Known rows, with every way that one mark hangs from another
k330[k275 k667]: [-0.94 -0.22  1.08  4.29  0.35 -0.71 -0.69 -1.26  3.79  0.89 -0.75  2.56
 -0.75 -2.05 -1.78  0.94 -2.91  0.20 -2.12  2.03  1.45]
k330[k667]: [-0.90  0.39 -0.07  2.89 -0.75 -1.22 -0.52 -0.92  1.83  1.18  0.22  1.77
 -0.61 -1.96 -2.70  1.51  0.03 -1.24 -0.25 -0.55  2.21]
k72[k410[k645[k383 k667[k330[k275]]]]]: [ 1.92 -2.52 -0.28 -0.52  1.68  1.06 -0.71 -0.80  2.32 -0.16  0.91 -2.50
 -0.18 -1.20  1.88  0.44 -4.56 -0.33  0.48  2.23  0.51]
k72[k410[k645]]: [ 0.71 -1.81 -1.79 -0.08  3.17  0.26 -1.67 -0.23  1.77  2.00 -1.24 -0.27
 -0.35 -0.94 -0.96  1.11 -5.05 -3.49 -0.12  0.28  1.24]
k72[k410]: [ 1.23 -0.48 -2.31  0.91  2.76 -0.61 -1.70 -0.46  1.17  2.10 -2.86 -0.17
  0.12 -1.52 -2.03  0.54 -3.73 -3.60 -1.42  1.66  1.88]
k383[k645]: [-1.14  1.27 -0.04  1.07  3.29 -0.68 -0.61  0.74  0.15  0.88 -0.40  0.86
  0.87  0.14 -1.73 -0.98 -3.65 -3.03 -2.64 -0.15  2.12]
k359[k645[k383 k667[k330]]]: [ 0.84  0.37  0.71 -0.90 -2.24  0.14  1.18  1.61 -2.51  0.09  1.46 -1.18
  0.82 -0.54  1.66  1.07  0.29  0.32  1.87 -0.47  1.40]
k410[k645[k383 k667[k330]]]: [-0.11 -0.91  1.70 -1.00 -1.22  0.86  0.43 -0.92  0.26 -1.00  2.72 -2.52
 -0.57 -0.12  3.25  1.54 -1.15  1.15  3.01 -1.50  0.69]
k383[k645[k410 k667[k330]]]: [ 1.62 -0.56 -0.55  0.01  1.60 -0.15  0.31  0.34 -0.65 -0.60  1.43 -3.44
  1.49  0.95 -1.93 -0.84 -1.35 -1.54 -3.51  0.51  1.76]
k780[k2 k645]: [-4.02  3.18  0.04 -0.46  3.85 -0.88 -0.92  2.06 -0.26  0.14 -2.68  3.91
 -0.14  1.03 -1.79 -2.44  3.86 -1.09  1.59 -0.23 -3.43]
k2[k383[k645] k780]: [ 0.65 -0.09 -1.67 -0.09 -2.39 -0.05  0.48 -2.55  0.28  1.20  2.98  3.69
  0.02  0.65 -0.63 -0.22 -1.08  0.31 -1.98 -0.80  0.98]
k410[k645]: [-1.62 -0.52  0.65  0.45  1.27  0.20 -0.87 -0.49  0.67  1.36 -0.63  0.73
 -0.83  0.05  0.22  2.13 -3.47 -1.68  1.11 -2.20  1.12]
k275[k330]: [-0.57  0.74  0.05 -0.56 -0.19 -1.13  0.52 -0.31  0.18  0.69 -4.01 -0.13
 -0.84 -1.44 -2.51  4.41 -1.03 -1.01  0.87  0.33  1.60]
k645[k383 k410 k667[k330]]: [ 2.33 -1.23  0.31  0.02 -2.65  0.24  1.08 -2.00 -0.96 -1.61  0.41 -4.49
  0.43 -0.07  1.73  0.68  3.13  1.41 -0.91  0.42  0.62]
k359[k645[k410]]: [ 0.51 -0.71 -1.37  0.81 -0.18 -0.25  0.16  1.62 -2.32  2.35 -2.89  0.88
  0.83  0.23 -2.11  1.67 -0.63 -2.89 -2.39 -1.03  1.15]
k330[k275]: [-0.96  0.44  1.02  3.01  1.75 -0.32 -1.02 -1.16  1.92  1.21 -3.61  1.82
 -0.36 -0.78 -0.29  0.99 -5.06 -0.48 -2.40  2.09  1.09]
k359[k645[k383 k410 k667[k330]]]: [ 1.86 -1.17 -0.15 -0.74 -2.64  0.38  1.49  1.13 -2.75 -0.08  0.56 -2.31
  1.09  0.02  0.90  0.97  1.87 -0.03 -0.52 -0.31  0.75]
k410[k645[k667]]: [-0.51 -0.59  1.45  0.03 -0.43  0.49 -0.46  0.81  0.03  0.09  1.65 -0.95
 -0.93  0.29  0.36  1.58 -4.00  0.31  1.64 -2.44  1.65]
k667[k330]: [ 0.08  0.55 -0.80  0.16  1.50 -0.93 -0.66 -2.56  0.15  1.39 -1.65 -1.35
  0.51 -0.74 -0.44  2.34 -0.34 -2.41  1.17  0.68  1.40]
k780[k2[k383]]: [-1.83  3.94 -0.30  0.63  0.83 -1.02 -0.65 -0.87  0.62  0.09 -1.22  4.40
 -0.34 -0.66 -1.41 -1.08  1.84  0.62 -1.14  0.52 -1.55]
k2[k383 k780[k645[k667]]]: [ 1.00 -0.31 -1.30 -1.42 -5.11  0.31  0.58 -0.84 -0.74  0.61  3.29  3.48
 -0.82  0.71  0.34 -0.34  1.56  2.94  1.97 -1.93 -0.60]
k667[k330[k275]]: [ 0.14  0.11  0.06  1.32  2.25 -0.51 -0.79 -2.90  1.73  1.19 -2.43 -0.71
  0.38 -0.80  0.26  1.82 -2.71 -1.35 -0.35  2.79  0.81]
k410[k645[k383 k667[k330[k275]]]]: [-0.17 -1.23  2.32 -0.38 -0.72  1.16  0.42 -1.10  1.29 -1.18  2.25 -2.05
 -0.63 -0.22  3.71  1.36 -2.62  1.96  2.05 -0.19  0.37]

Rows
[-1.46  1.34  0.30 -1.66  1.02 -0.01  0.69  1.03 -1.00 -2.37 -0.28 -0.48
  0.40  1.41  0.45 -2.81  7.92  1.54  1.30  0.55 -4.48] => k780[k2 k645[k383 k410 k667[k330]]]
[ 1.56 -1.85 -1.16 -0.40  1.69  0.49 -1.30  0.89  1.15  0.96  0.60 -1.65
 -0.41 -0.84 -0.91  0.67 -5.44 -1.72  0.34  0.18  1.56] => k72[k410[k645[k667]]]
[-0.88 -0.59  2.23 -0.18 -1.60  0.87  0.27  0.23  0.10 -0.94  2.18 -1.03
 -1.03 -0.03  2.86  0.85 -2.24  1.55  2.10 -2.28  0.95] => k410[k645[k383 k667]]
[ 1.39 -0.79  0.91  1.22 -3.24  0.27  0.93 -0.53 -1.16 -1.43 -0.25 -2.63
 -0.12  0.06  1.16 -0.03  1.77  1.87 -2.23 -0.60  0.97] => k645[k383 k410 k667]
[-0.02 -0.69  0.39 -0.36 -1.68  0.50  0.46  1.71 -1.19 -0.97 -0.44 -0.74
 -0.03  0.59  1.17 -2.03  3.30  0.95  0.35 -1.50 -1.16] => k780[k645[k383 k410 k667]]
[ 0.53  0.57  0.86  0.48  2.47 -0.11 -0.06  0.55  0.56 -0.73  1.94 -1.90
  1.17  0.20 -0.68 -1.10 -4.53 -0.62 -2.11  1.79  2.00] => k383[k645[k667[k330[k275]]]]
[-1.69  3.77  0.21 -1.42 -0.26 -0.28 -0.26  2.61 -0.30 -1.24  1.40  3.89
 -0.31  0.21 -0.77 -3.90  3.66  2.59  1.66 -0.67 -3.25] => k780[k2[k383] k645[k667]]
[-0.60  2.30 -0.64 -1.22 -0.53 -0.04  0.03  2.14 -0.66 -1.34  0.39  2.82
 -0.12  0.88 -1.56 -3.86  5.39  2.38 -0.81 -0.53 -3.87] => k780[k2[k383] k645[k410 k667]]
[-0.57 -1.07 -0.43 -0.68 -2.11 -0.13  0.32  0.05 -1.44  0.72  1.03  1.40
 -0.72  2.01 -0.77  0.91  1.19  0.81  2.70 -1.77 -0.24] => k2[k780[k645[k667]]]
[ 2.32 -1.66  1.08  0.94 -2.08  0.56  1.05 -2.25  0.28 -1.78 -0.21 -4.01
  0.37 -0.15  2.32  0.45  1.15  2.23 -2.13  2.15  0.04] => k645[k383 k410 k667[k330[k275]]]
[ 2.49 -1.82 -2.31 -1.99 -4.97  0.48  0.95 -2.07 -0.74  0.44  3.07  1.48
 -0.26  1.22  0.07  0.16  3.74  2.41  0.94 -1.20 -1.30] => k2[k383 k780[k645[k410 k667[k330]]]]
[-2.05  1.78  0.84 -0.73  0.62  0.04  0.59  2.21 -1.16 -2.26 -0.84  1.05
 -0.07  1.52  0.03 -3.45  6.87  1.85  0.28 -0.28 -4.15] => k780[k2 k645[k383 k410 k667]]
[ 1.65 -0.90 -0.03  0.76  2.13  0.12  0.23  0.23  0.41 -0.83  0.90 -3.04
  1.44  0.82 -1.43 -1.03 -2.87 -0.83 -4.46  1.86  1.33] => k383[k645[k410 k667[k330[k275]]]]
[ 0.61 -1.89 -1.10 -0.20  2.19  0.56 -1.09 -0.65  1.83  1.14 -0.90 -0.48
 -0.42 -1.21  1.01  0.58 -3.55 -2.39  0.17  0.35  0.74] => k72[k410[k645[k383]]]
[-4.32  3.09  0.80 -0.58  2.79 -0.51 -0.22  1.36 -0.14 -0.86 -2.24  3.83
 -0.27  0.69  0.64 -3.00  5.69  0.07  2.05 -0.16 -4.13] => k780[k2 k645[k383]]
[-0.98  3.17  0.32 -1.70  0.63 -0.05 -0.18  1.32  0.75 -1.55  1.48  2.96
  0.04  0.09  0.09 -3.56  3.13  2.98  1.65  1.54 -3.92] => k780[k2[k383] k645[k667[k330[k275]]]]
[ 1.50 -0.66 -0.57  0.39 -1.84  0.01  0.66  2.88 -2.99  0.96 -0.63 -0.76
  0.70  0.51 -2.08  1.12 -1.09 -0.82 -1.87 -1.33  1.75] => k359[k645[k410 k667]]
[-2.98  1.73 -0.84 -0.12  3.54 -0.65 -0.62  1.58 -0.52  0.07 -3.62  2.69
  0.08  1.72 -2.58 -2.23  5.55 -1.40 -0.68 -0.18 -4.06] => k780[k2 k645[k410]]
[ 1.95 -1.43  0.37  0.02 -2.03  0.68  1.43  0.96 -1.80 -0.26 -0.04 -1.96
  0.99 -0.01  1.28  0.85  0.36  0.71 -1.38  1.07  0.39] => k359[k645[k383 k410 k667[k330[k275]]]]
[-1.66 -1.14 -0.44 -0.46 -1.71 -0.05  0.49 -1.46 -0.76  0.95 -0.39  2.59
 -0.73  1.52  1.19  0.73  3.14  0.05  2.60 -1.50 -1.24] => k2[k780[k645[k383]]]
[ 1.89 -2.20 -0.83 -1.26  1.14  0.75 -0.60 -0.58  1.42  0.02  1.34 -2.90
 -0.11 -1.15  1.43  0.77 -3.14 -1.04  1.42  0.91  0.92] => k72[k410[k645[k383 k667[k330]]]]
[ 1.04  0.58  1.37 -0.36 -2.24 -0.08  0.74 -1.40 -0.53 -1.50  1.61 -3.05
  0.11 -0.91  2.68  0.66  0.92  1.70  1.89  0.30  1.42] => k645[k383 k667[k330]]
